What can hang from each mark
j15: j294
j760: j294
j647: j308 j390 j574
j294: j390 j416 j647 j814
j308: j294
j93: j294
j390: j294 j308 j416 j647

Each row was made from one small tree. The marks that hang from a mark follow it in brackets, in the order of their numbers. Every link used is in the known rows. Write each row's tree.
Known rows
j390[j647]: [-2.36 -0.65  2.87  2.85 -0.59 -3.40 -1.39  1.73 -3.35  0.31 -2.39 -5.47
 -4.30 -0.15 -0.74 -3.16  1.94  1.61  0.43  0.02 -4.34]
j760[j294[j814]]: [-0.48 -2.59  0.80  3.33 -0.55 -1.49 -1.94  1.53 -2.32  0.13 -2.94 -0.68
 -3.62 -1.34  0.84  1.13 -1.11  0.51  0.73  0.54 -3.84]
j294[j390[j416 j647[j574]]]: [-0.23 -1.47  2.78  2.17 -1.94 -2.13  2.06  1.47 -3.41 -1.52 -2.40 -3.46
 -2.91 -2.36 -0.48 -3.44  1.50  0.78  1.33  0.11 -3.14]
j308[j294[j390[j416] j647 j814]]: [ 0.40 -2.07  2.94  1.20 -0.02 -0.91  0.89  0.95 -4.06 -1.30 -3.25 -1.16
 -4.35 -1.76  1.17 -2.11 -0.11  0.86  1.58  1.36 -2.91]
j93[j294[j647[j390]]]: [-1.72 -1.89  1.29  2.11  0.18 -1.99 -2.07  0.68 -2.52 -1.29 -2.47 -1.52
 -3.94 -2.48  1.03 -1.09 -0.49  0.82 -0.41  0.71 -4.22]
j93[j294[j647]]: [-2.66 -1.67  2.20  1.77  0.32 -2.74 -1.77  0.66 -2.17 -0.49 -1.85 -2.42
 -4.81 -2.64  0.11 -1.49  0.23  0.34 -0.07  1.12 -4.31]
j93[j294[j390 j416 j647[j308 j574]]]: [-1.04 -2.64  2.34  0.77 -0.56 -0.72  1.06  1.08 -2.20 -4.44 -1.20 -0.33
 -3.62 -3.58  0.38 -2.82 -0.87 -1.29  0.19  0.01 -3.16]
j308[j294]: [-1.55 -1.87  1.76  3.16 -0.41 -3.47 -2.08  2.27 -3.23  0.62 -2.57 -0.89
 -3.97  1.26 -0.69 -1.48  0.10  1.84  0.64  0.85 -4.85]
j308[j294[j390 j647 j814]]: [ 0.36 -2.54  3.14  1.87  0.28 -0.92 -0.38  0.27 -3.57 -0.37 -3.23 -0.05
 -4.79 -0.29  1.38 -1.48 -0.32  1.22  1.13  0.77 -3.69]
j760[j294[j390 j416 j647[j308 j574] j814]]: [ 0.66 -3.21  2.03  1.44 -0.60  1.00  1.59  1.68 -2.25 -4.30 -2.24  0.84
 -3.11 -2.55  1.99 -2.15 -1.93 -1.65  0.35 -0.75 -2.63]
j647[j308[j294] j390 j574]: [ 0.68 -2.70 -0.18  2.70 -0.69 -3.00 -1.48  3.25 -3.56 -2.80 -1.84  2.37
 -1.06  3.56  0.55 -1.97 -1.63  2.08 -1.04 -1.92 -5.06]
j760[j294[j416 j647[j308 j390]]]: [-1.10 -1.86  1.03  2.13 -0.49  0.00 -0.76  3.22 -2.66 -4.64 -2.59 -1.03
 -2.70 -1.85  1.98 -2.98 -2.08 -0.66 -0.38 -0.94 -3.37]
j15[j294[j390[j308 j416] j814]]: [ 1.92 -2.55  2.38  2.30 -1.68 -0.73  0.83  0.86 -4.32 -1.67 -1.42 -0.82
 -2.92 -4.48  1.46 -0.23 -1.41  0.85  2.24  1.20 -0.46]
j15[j294[j390 j416 j647 j814]]: [ 0.28 -3.50  2.81  2.40 -1.04  0.85  0.89  1.12 -2.78 -2.94 -2.66 -0.59
 -4.43 -3.98  2.07 -1.97 -0.65 -0.62  1.08  1.15 -1.42]
j390[j308 j416 j647]: [-1.05  1.32  3.98  1.18 -0.88 -2.94  1.64  1.71 -5.45 -1.47 -0.57 -7.91
 -3.06 -3.61 -0.79 -4.81  1.17  1.46  1.43  0.23 -1.23]
j93[j294[j416 j647[j308 j574]]]: [-2.44 -2.06  1.87  0.90  0.02 -1.90  0.26  1.96 -2.05 -3.86 -0.85 -1.71
 -3.80 -2.55 -0.29 -3.29 -0.31 -1.13 -0.70  0.22 -3.58]
j390[j294[j814] j308 j416 j647[j574]]: [ 0.75 -0.38  4.17 -0.11 -0.46 -2.79  4.13  0.84 -4.89 -1.02  0.56 -4.23
 -1.82 -3.85  0.38 -4.98  0.29  0.00  0.57  1.74  0.31]
j390[j294 j308 j416]: [-0.65 -0.21  3.71  1.55 -1.17 -2.50  1.19  1.43 -4.42 -0.93 -0.08 -3.78
 -2.52 -4.01 -0.07 -2.75 -0.72  0.81  1.86  1.52 -0.23]
j760[j294[j416 j647[j390[j308]] j814]]: [ 0.31 -1.87  1.80  2.31 -0.07  1.33  0.23  1.37 -3.21 -3.22 -2.74 -1.36
 -3.16 -3.45  2.41 -1.63 -2.01 -0.47  0.10 -0.21 -1.78]

Which tree is each row?
[-0.55 -1.14  5.05  1.27  0.26  0.25  1.35  0.01 -3.80 -1.82 -0.63 -3.14
 -4.24 -3.70  1.28 -3.09 -0.87 -0.26  1.04  0.95  0.20]	j390[j294[j416 j647 j814] j308]
[ 0.58 -1.81  1.47  4.25 -1.33 -1.72 -0.55  1.08 -3.38 -0.84 -1.66 -0.35
 -1.68  0.86  0.19 -1.19 -0.61  2.50 -0.50 -2.18 -3.40]	j647[j390[j308] j574]
[-0.98 -1.53  3.11  0.38  0.03 -1.64  0.42  2.08 -3.97 -2.99 -1.23 -3.77
 -3.41 -1.92  0.75 -3.67 -0.07 -0.47  0.78  1.18 -1.45]	j390[j294[j416 j814] j647[j308]]
[-0.29 -1.10  5.00  1.39  0.56 -1.15  0.10 -0.63 -3.90  0.08 -0.49 -2.50
 -4.21 -2.30  1.56 -2.24 -0.90  0.82  0.84  0.69 -0.78]	j390[j294[j647 j814] j308]
[-0.94 -1.58  0.98  2.57 -0.63 -1.16 -0.65  2.48 -2.59 -2.01 -3.08 -1.45
 -2.73 -2.29  1.95 -2.39 -1.22  0.20 -0.21  0.13 -3.71]	j760[j294[j647[j390[j416]]]]
[-0.22 -1.99  1.84  2.02 -0.66 -2.62 -2.19  2.34 -3.99 -2.17 -1.90 -0.04
 -3.27  1.41  0.08 -1.22 -1.30  1.76  1.48 -0.87 -4.43]	j647[j308[j294[j390]]]
[ 0.51 -0.71  3.81  0.99  0.09 -2.28  2.72  1.20 -4.84 -1.36 -0.24 -3.05
 -2.83 -1.04 -0.39 -5.18  0.26  0.45 -0.11  0.27 -1.79]	j390[j308[j294[j416 j814]] j647[j574]]
[ 0.70 -2.73  1.63  0.68 -0.28 -2.05 -0.11 -0.09 -3.23 -1.74 -1.45 -0.51
 -3.31 -2.85  0.58 -0.21 -0.61  0.16  0.73  0.69 -3.35]	j93[j294[j390[j647[j308 j574]] j814]]
[-0.39 -2.59  2.35  0.45  0.12  0.52  0.04  0.24 -3.02 -4.41 -2.11 -1.44
 -4.58 -4.63  1.18 -0.70 -1.19 -0.88  1.26  0.63 -2.22]	j93[j294[j390 j416 j647[j308] j814]]
[-1.25 -2.14  3.33  1.30  0.58 -1.75 -1.33  0.93 -2.99 -1.01 -1.67 -1.66
 -4.37 -0.41  1.52 -1.78 -0.57  0.57  0.52  0.55 -2.59]	j390[j294[j647[j308] j814]]
[ 0.58 -2.52  0.65  2.45 -0.43 -1.30 -2.93  1.86 -3.93 -2.60 -2.41  0.16
 -2.17  0.72  1.92  0.56 -2.11  2.02  0.60 -0.82 -2.87]	j647[j308 j390[j294[j814]]]
[-2.57 -1.72  3.55  1.45 -0.20 -1.28 -0.21  2.34 -2.60 -3.05 -1.34 -2.51
 -4.06 -1.53  0.72 -4.13 -0.40 -0.55  0.37  0.57 -2.26]	j390[j294[j416 j647[j308]]]
[ 0.31 -2.41  1.40  1.57 -1.20 -3.22  0.64  3.03 -3.51 -2.81 -1.13  1.02
 -1.96  1.42 -0.48 -2.78 -0.84  0.90  0.55 -0.94 -4.21]	j647[j308[j294[j390[j416]]] j574]
[ 0.04 -1.88 -0.24  2.78 -1.62 -2.29 -0.38  3.58 -3.59 -4.03 -2.04 -0.99
 -0.94  1.08  0.05 -1.80 -0.63  1.87 -0.26 -2.20 -3.81]	j647[j308 j390[j416] j574]
[-0.63 -0.73  4.67  1.04 -0.70 -2.38  3.28  1.22 -3.79 -1.60  0.82 -3.27
 -2.26 -2.75 -0.11 -6.35  0.12 -0.69 -0.18  0.83 -0.65]	j390[j294[j416] j308 j647[j574]]
